Known rows, with every step that occurs:
pites, movofu, mika, gasu: [ 2.51 -0.55 -1.04  6.08  2.01 -4.57 -1.11  0.72 -1.94  0.40  1.37  1.04
 -0.59  1.30 -0.47 -0.51  1.84 -6.57 -7.27  2.42 -1.84  0.10 -1.22  1.97]
mika, bofi, pites, movofu: [-0.79 -0.79  0.23  2.03  3.31 -1.79 -1.38  1.93 -1.69 -0.27  0.61  3.68
 -2.90 -1.99 -3.35  1.82  3.70 -6.56 -2.60  0.35 -0.98  2.06 -0.70 -1.41]
pites, movofu, dulov, mika: [ 4.84  2.69 -3.27  3.05  4.16 -3.76 -0.45  2.79 -1.60 -0.80  2.23 -0.50
 -5.05  2.17 -0.28 -0.11 -3.03 -6.01 -1.00  2.82 -3.73  4.14 -2.41  0.20]
rurub, gasu, movofu, mika, bofi, pites: [ 2.88 -3.44 -1.44 -0.66  4.09 -1.40 -6.24  0.76  2.14  4.61  0.61 -0.30
  0.96 -4.01 -0.13 -3.55  1.02 -6.26 -4.69  3.65 -1.89  1.60  1.64  0.68]
rurub, gasu, movofu, mika, bofi: [ 2.87 -3.15 -1.49  1.86  2.62 -2.28 -6.86  1.05  2.93  5.00  1.00 -1.75
  1.11 -3.27  0.39 -3.76  0.01 -6.00 -5.64  3.66 -2.00  2.17  1.07  0.50]
pites, movofu, dulov, mika, gasu: [ 5.11  3.29 -2.38  3.72  3.37 -3.74 -1.26  2.30 -2.46 -0.52  1.74 -1.02
 -4.59  3.82  0.22 -0.24 -2.72 -5.19 -2.49  1.53 -5.12  4.48 -2.17 -0.13]
rurub, gasu: [ 3.87 -1.63 -0.95  0.81  0.64 -1.80 -4.38  1.73  4.30  2.33  0.47 -1.62
  0.47 -1.07 -0.87 -3.76 -0.64 -3.76 -2.71  1.46 -2.33  0.85 -0.62 -0.51]
rurub, gasu, bofi, mika: [ 2.04 -2.55  1.08  0.65 -1.20 -0.88 -7.88  3.58  5.82 -0.13 -1.90 -2.35
  2.59 -0.02 -0.68 -5.69 -1.20 -4.79 -2.01  1.47 -2.24  1.35 -0.98 -1.55]
movofu, dulov, mika, gasu, bofi, pites: [ 3.89  5.27 -1.09  0.50  1.65 -0.99 -3.04  0.75 -1.85 -0.02 -1.09 -0.95
 -3.12  1.82  1.39 -0.01 -2.45 -0.68 -0.19 -1.85 -4.76  6.66 -1.55 -4.51]
mika, bofi: [-1.69  0.66  0.41  4.56 -0.25 -1.50 -3.00  1.12  0.14  1.02  0.83  0.76
 -2.32 -1.63 -2.51  1.32  2.24 -3.12 -2.78 -0.98 -0.99  3.85 -0.66 -3.42]
gasu, movofu, dulov: [ 2.68  4.44 -2.19 -1.28  4.73 -0.89 -4.74  1.64  0.22  2.01  1.72 -2.25
 -3.42 -0.29  1.81 -4.40 -3.93 -3.65 -0.83  2.63 -1.45  3.87  1.47  0.04]
bofi, mika, gasu, movofu, dulov, pites: [ 2.14  2.26  0.55 -2.24  3.84 -0.02 -4.93  1.71 -2.43 -1.32  2.39 -2.93
  0.55  3.03 -0.90 -4.80 -0.98 -4.52 -1.64  2.98 -4.58  4.15  0.93 -0.06]
gasu, movofu: [ 0.81  1.76 -1.56 -0.04  3.70 -1.46 -4.29  1.55  0.84  2.10  1.57 -1.54
 -0.78  0.98 -0.20 -5.14 -1.77 -3.48 -1.63  2.41 -0.75  2.19  1.46  1.37]
dulov, mika, bofi, pites, movofu, gidom: [-0.42  0.26 -0.87  3.39  3.19 -2.87 -0.14  1.14 -2.37 -0.63  1.55  1.96
 -1.49  1.12 -4.14  3.24  0.35 -4.37 -0.04  1.62 -5.16  4.43 -1.68 -2.07]
bofi, movofu, mika, gasu: [-0.31 -0.32 -1.55  2.01  2.55 -1.36 -1.97  1.00 -3.17  0.99  0.11 -2.69
  3.74 -1.73 -1.23  0.09 -0.08 -2.98 -7.03  2.23  0.67  1.72  0.52 -0.62]
gasu, bofi, pites, movofu: [-0.32  0.44  0.50  1.01  1.33 -2.35 -2.92  2.83  1.97 -3.08 -2.21  2.48
 -0.23 -0.25 -0.61 -2.39  0.45 -5.24 -1.38 -0.77  0.72 -0.22 -1.10 -0.69]
pites, movofu, mika: [ 2.29 -1.23 -2.17  5.46  2.90 -4.85 -0.12  1.38 -0.59 -0.08  1.94  1.70
 -1.13 -0.49 -1.18 -0.69  1.50 -7.60 -5.09  3.97  0.00 -0.49 -1.33  2.75]
dulov, pites: [ 2.08  1.91 -1.43  0.54  2.08 -4.63  2.24 -0.73  0.89 -2.86  3.45 -0.76
  0.25 -1.72 -1.82 -1.47  1.21 -3.31 -0.66  0.78  0.62  1.33 -0.80  0.99]
mika, gasu, movofu, gidom: [-0.60  3.94  1.31  2.19  1.13 -1.46 -4.79 -0.05 -0.79  1.02  1.26 -2.30
  1.62  3.51 -0.08 -3.54 -2.29 -1.51 -4.17  0.68 -5.33  1.44  1.78  0.06]
pites, movofu: [ 1.85  0.18 -1.35  3.96  2.61 -3.75 -0.80  2.79  0.14 -1.17  1.61  0.92
 -2.25  1.65 -1.90 -1.81 -0.19 -6.72 -2.95  2.42 -0.74  0.23 -1.39  2.16]
gidom, movofu, mika: [-0.88  0.02 -2.03  2.75  0.69 -4.77  1.06 -1.61 -0.49  1.49 -0.19  5.31
 -0.25 -2.13 -0.42 -3.87  2.05 -4.36 -5.21  2.52  1.86  2.54 -1.70 -0.45]
gidom, movofu, mika, gasu, bofi, pites: [-1.45  0.43  0.01  2.09 -0.08 -4.16 -0.77 -1.77 -1.13  0.61 -2.78  5.89
  1.19 -1.17  0.78 -4.03  3.20 -3.38 -6.38 -0.38  0.65  2.38 -1.22 -1.86]
dulov, pites, movofu, mika, gasu, bofi: [ 2.63  0.25 -0.78  4.61  1.56 -7.15  1.21 -0.50 -0.02 -3.90  2.35 -0.16
  1.24 -1.12  0.11 -1.32  2.08 -6.56 -5.40  1.36  0.08  0.20 -1.39  2.50]
movofu, mika: [ 1.28 -0.27 -1.88  3.69  1.33 -3.14 -0.69 -0.91  0.06  1.64  0.90  1.04
  0.28 -2.86 -1.07 -0.24  2.11 -3.78 -4.28  2.56  0.97  0.57 -0.53  0.08]
dulov, pites, movofu, gidom: [ 0.85  1.74 -0.97  2.24  3.16 -6.62  3.02 -0.03  0.72 -5.10  5.02 -0.13
  0.83 -0.82 -2.67 -0.31 -0.90 -6.54 -1.16  3.55 -1.16 -0.87 -0.74  3.89]
gidom, movofu, dulov: [ 0.64  4.08 -2.32  0.07  1.37 -3.50 -0.05  0.00 -0.30  0.36 -0.13  3.63
 -3.83 -0.97  0.96 -4.08 -1.62 -3.15 -2.03  0.86  0.16  4.87 -1.53 -2.26]

Rows:
[-1.68  0.26  1.86  1.47 -1.50 -0.69 -5.98  3.28  2.98 -2.68 -2.16 -0.92
  1.41  1.34 -1.57 -4.29 -0.45 -3.70 -0.49  0.41 -0.35  2.07 -1.32 -2.29]
gasu, bofi, mika
[ 1.41  2.92  0.46  1.82  1.55 -0.80 -5.34  0.73 -1.21  2.28  0.31 -1.97
  0.24  3.82  0.50 -4.42 -0.80 -1.54 -4.89 -0.47 -3.80  2.84  1.26 -0.27]
mika, gasu, movofu
[ 1.52  4.40 -2.77 -1.00  2.16 -5.23  2.33 -1.17 -0.43 -1.72  1.78  3.01
 -2.88 -2.16  0.91 -3.87 -1.02 -3.85 -1.45  1.21  0.95  4.87 -1.62 -1.27]
gidom, movofu, dulov, pites
[-1.30  0.92 -0.11  4.47 -1.98 -5.03 -1.46 -1.57 -0.19  0.79 -2.66  4.40
  0.85 -0.32  1.32 -4.59  2.12 -3.09 -7.27 -0.47  0.52  3.00 -1.69 -2.06]
gidom, movofu, mika, gasu, bofi
[-2.65 -0.06  0.97  2.34  3.06 -2.07 -1.04  1.29 -1.44 -1.26  1.30  3.63
 -1.72 -2.05 -4.00  2.72  2.35 -6.37 -2.08  1.27 -2.30  1.23 -0.09 -1.07]
mika, bofi, pites, movofu, gidom
[-0.12 -0.73 -1.35  0.68  4.90 -1.66 -4.14  0.06 -1.36  3.18  1.17  1.50
 -0.54 -3.30 -0.66 -1.55  2.02 -5.32 -4.17  3.22  0.06  2.53  1.98  0.51]
gasu, movofu, mika, bofi, pites
[ 3.30 -0.54 -2.34  3.18  3.84 -6.96  3.29 -0.42 -0.43 -3.14  4.30  0.61
  0.21 -2.40 -1.45 -0.57  2.34 -7.66 -3.69  3.51  1.04 -0.21 -1.16  3.87]
dulov, pites, movofu, mika
[ 2.98  0.74 -1.84  2.02  3.51 -6.20  2.87  0.78  0.14 -4.05  4.44  0.06
 -0.46 -0.66 -1.83 -1.42  0.81 -6.72 -1.82  2.38  0.38  0.22 -1.21  3.29]
dulov, pites, movofu
[-2.12 -0.11 -0.78  2.95 -0.15 -2.42 -4.23  2.36  1.60 -1.40 -2.41 -2.59
  3.48 -3.17  0.26 -1.62 -1.44 -2.87 -4.64  0.82  3.45  1.27 -0.67 -1.74]
gasu, bofi, movofu, mika
[ 1.84 -0.33 -0.96 -1.17  5.10 -1.82  0.17  2.06 -1.36 -1.48  0.96  3.91
 -1.53 -0.20 -3.05 -0.77  1.99 -6.67 -1.10  1.80 -0.42 -0.53 -0.46  1.63]
bofi, pites, movofu
[-0.64 -1.40 -0.55  2.94  2.32 -2.14 -1.07 -1.18 -1.75  2.06  0.18  3.61
 -0.64 -5.11 -2.26  2.60  5.21 -5.00 -4.44  1.46  0.56  1.88 -0.07 -1.97]
movofu, mika, bofi, pites
[ 1.71 -0.44 -0.70 -0.40  2.47 -1.98 -6.35  1.42  4.51  2.55  1.76 -2.94
  2.23 -0.68 -0.31 -5.17 -3.84 -4.43 -2.25  4.29 -3.98  0.25  1.80  1.82]
rurub, gasu, movofu, gidom
[-1.34  2.30  1.43  3.08 -1.62 -1.07 -5.26  2.24  0.00 -1.21 -2.77 -3.21
  2.96  2.07  0.45 -2.49 -1.26 -0.70 -5.56 -2.68 -1.13  2.62 -0.53 -3.19]
mika, gasu, bofi, movofu
[-0.12  3.04  2.14  4.29 -3.09 -1.85 -5.22  0.78  1.35 -0.59 -2.79 -1.17
  0.94  3.08  0.86 -2.93  0.02 -0.44 -4.83 -3.92 -2.50  2.50 -0.93 -3.00]
mika, gasu, bofi
[ 1.74  3.90 -3.43  0.72  1.77 -3.74  0.41 -0.03 -1.17  0.75  0.10  2.81
 -4.17  0.79  0.62 -3.35 -2.35 -2.52 -0.82  1.13 -1.83  7.24 -2.39 -2.92]
gidom, movofu, dulov, mika
[ 4.15  5.30 -2.69 -0.95  3.40 -3.41  0.98 -0.30  0.24 -2.14  3.31 -1.43
 -3.06 -2.91  0.55 -0.44 -1.60 -3.04  0.43  0.90 -0.24  3.58 -0.47 -0.84]
movofu, dulov, pites
[ 3.44  5.19 -0.69  0.04  3.18 -1.87 -3.54 -0.24 -1.78  0.69  2.04 -3.03
 -1.20  1.90  2.06 -3.63 -2.04 -2.30 -3.66 -0.17 -3.62  4.02  1.52 -0.20]
mika, gasu, movofu, dulov, pites
[ 4.79  5.59 -2.06  1.94  1.95 -1.53 -2.30  0.60 -2.32  1.09  0.80 -2.28
 -4.00  2.95  0.86  0.08 -3.11 -0.41 -0.80 -0.59 -5.68  7.10 -1.78 -3.53]
movofu, dulov, mika, gasu
[-0.52  0.71 -1.08  3.68 -0.29 -4.58  0.03 -2.15 -1.63  1.82 -0.93  4.78
  0.50 -0.16  0.18 -3.86  2.48 -3.26 -7.27  0.83 -0.05  2.88 -1.29 -1.10]
gidom, movofu, mika, gasu
[ 4.51  2.40 -1.66 -0.86  5.67 -1.63 -0.52  1.68 -3.77 -0.84  0.77  2.27
 -3.42  1.94 -1.10  0.41  0.00 -5.10 -1.01  1.12 -4.16  2.78 -0.94 -0.35]
bofi, pites, movofu, dulov, mika, gasu
[ 1.29  0.15 -2.30  1.47  4.19 -2.23 -3.68  0.00  0.12  3.07  1.74 -0.69
  0.15 -1.52  0.24 -4.07 -0.14 -4.61 -4.18  4.17  0.23  1.35  1.60  1.87]
gasu, movofu, mika
[ 1.79  3.54  1.35  1.78  0.26 -1.57 -4.36  1.50 -0.58 -1.68 -2.45  0.70
 -1.25  2.16  1.52 -1.84 -0.26 -2.95 -3.73 -2.88 -2.79  2.11 -0.70 -2.49]
mika, gasu, bofi, pites, movofu, dulov
[-0.78 -0.98 -0.84  5.80  0.34 -2.87 -2.08 -0.88 -0.64  2.22  0.83  1.48
 -0.93 -4.38 -1.71  1.94  3.90 -4.25 -5.67  1.23  0.26  2.45 -0.69 -1.90]
movofu, mika, bofi
[-0.12  2.66  2.39  1.70 -1.15 -0.88 -4.52  0.71  0.16 -1.10 -3.12  0.60
  1.23  2.07  0.34 -2.45  1.25 -0.80 -3.80 -3.86 -2.06  1.70 -0.27 -3.25]
mika, gasu, bofi, pites
[ 1.36 -2.91 -0.98  1.72 -0.27 -2.19 -6.51  2.95  4.64  0.98 -1.96 -3.46
  4.20 -3.75  0.64 -3.63 -1.74 -4.33 -5.28  1.59  0.72  0.69 -0.63 -1.08]
rurub, gasu, bofi, movofu, mika
[ 0.45  0.32  1.49 -0.88  2.53  1.10 -6.51  2.63 -1.73  0.35  0.75 -2.13
  1.62  4.77 -2.17 -5.35  0.04 -4.11 -2.68  2.61 -4.77  2.99  1.02 -0.48]
bofi, mika, gasu, movofu
[ 2.25 -1.35  0.16  2.22 -1.98 -2.25 -6.74  2.58  6.65  0.69 -1.97 -2.11
  1.38 -1.22  0.84 -4.86 -1.42 -3.29 -2.97 -0.33 -1.05  0.97 -1.16 -1.68]
rurub, gasu, bofi
[ 4.93 -0.01 -2.43 -0.06  3.58 -1.28 -7.16  2.25  2.26  4.62  1.50 -3.64
 -2.13 -0.94  1.15 -3.80 -3.76 -4.46 -2.08  2.85 -5.20  5.85  0.46 -1.40]
rurub, gasu, movofu, dulov, mika, bofi
[-3.37 -0.11 -0.55  2.62  1.79 -0.75 -3.04  2.77 -1.49  0.53  0.37 -1.88
  0.21 -2.92 -3.12  1.87  0.44 -3.60 -4.08  0.53  0.64  4.20 -0.26 -3.16]
mika, bofi, movofu
[ 3.39 -3.44 -0.35  1.18  1.29 -2.92 -5.20  2.11  4.55  0.30 -1.80  1.02
  1.83 -2.86  0.35 -3.45  0.63 -6.72 -4.05  1.59 -0.62 -0.81 -0.82  0.33]
rurub, gasu, bofi, pites, movofu, mika
[ 0.96  2.33 -0.12  0.29  2.09 -2.07 -3.31  2.63  1.50 -2.90 -1.97  2.04
 -2.12 -0.89  0.70 -1.97 -0.91 -5.09 -0.75 -0.59  0.42  1.03 -0.94 -1.34]
gasu, bofi, pites, movofu, dulov
[ 0.45  0.69  0.69  5.88 -1.82 -3.13 -3.85 -1.06  0.46  0.83 -1.79  0.15
  1.91 -0.27  1.23 -1.28  2.15 -1.98 -7.06 -1.06 -0.55  1.45 -0.71 -1.65]
movofu, mika, gasu, bofi
[ 2.59 -0.85 -0.66  0.78  4.63 -2.59 -0.04  0.40 -3.05 -0.28  0.46  4.06
 -0.24 -0.48 -2.01 -0.13  3.65 -6.80 -4.32  1.98 -1.31 -0.79 -0.28  1.54]
bofi, pites, movofu, mika, gasu
[ 3.80  2.94 -2.45  2.33  3.85 -3.42 -1.13  2.80 -0.42 -1.08  1.90  0.12
 -4.88  0.36  0.10 -0.91 -2.20 -6.60 -2.02  2.39 -1.49  2.12 -1.37  0.98]
pites, movofu, dulov
[-3.10  3.34  1.96  3.41 -1.76 -1.51 -4.98  1.62  0.33 -2.16 -2.16 -3.25
  4.09  1.91  0.15 -1.43 -2.73 -0.56 -4.98 -1.79 -2.28  1.61  0.10 -2.74]
mika, gasu, bofi, movofu, gidom
[ 3.55  0.10 -1.38  3.72  2.99 -6.84  2.53 -0.99 -1.26 -2.86  3.86  0.31
  0.61 -0.82 -0.84 -0.78  2.64 -6.71 -5.41  2.40 -0.53  0.06 -1.09  3.32]
dulov, pites, movofu, mika, gasu
[ 3.48  1.86 -1.74 -2.20  6.07 -1.38 -0.11  2.04 -1.92 -1.32  0.99  3.09
 -3.77 -1.06 -1.44 -0.01  0.37 -6.47 -0.26  2.07 -1.05  0.81 -0.19  0.69]
bofi, pites, movofu, dulov
[ 1.41  2.24  0.94 -1.59  3.38  1.31 -6.59  2.55 -2.05  0.30  0.84 -2.69
 -0.11  4.04 -0.98 -4.81 -1.59 -4.17 -2.01  2.68 -5.19  4.13  1.05 -1.07]
bofi, mika, gasu, movofu, dulov
[ 0.56  3.09 -2.70 -0.30  2.86 -2.90  0.55 -0.17 -2.61  0.84 -0.30  4.65
 -4.58 -1.00 -0.50 -1.39 -0.39 -3.29 -0.72  0.47 -2.15  7.87 -2.08 -4.12]
gidom, movofu, dulov, mika, bofi, pites
[ 3.92  5.66 -1.31  2.97  0.32 -1.90 -3.64  0.79 -0.96  0.27 -0.74 -2.45
 -3.35  2.69  1.97 -0.58 -3.69 -0.33 -0.90 -1.77 -5.10  7.26 -1.77 -4.48]
movofu, dulov, mika, gasu, bofi
[ 2.97  3.87 -2.28  0.41  3.91 -0.87 -1.68  0.85 -2.33  0.88  0.93  0.09
 -5.23 -0.82 -1.01  2.51 -1.10 -2.41  1.05  0.22 -3.97  7.67 -1.29 -4.60]
movofu, dulov, mika, bofi, pites
[ 2.88  2.10 -1.04  4.31  0.51 -2.13 -1.91  0.54 -2.23  1.47  0.27 -1.74
 -0.60  5.36 -1.60 -0.52 -0.71 -0.36 -2.25 -1.12 -5.76  5.59 -2.17 -2.77]
dulov, mika, gasu
[ 1.34  3.10 -0.77  3.39  1.81 -2.24 -3.43  0.08 -2.07  1.54  1.34 -2.76
  0.65  5.60 -0.98 -1.89 -3.27 -0.74 -1.82  1.16 -7.35  5.01 -0.07 -0.88]
dulov, mika, gasu, movofu, gidom
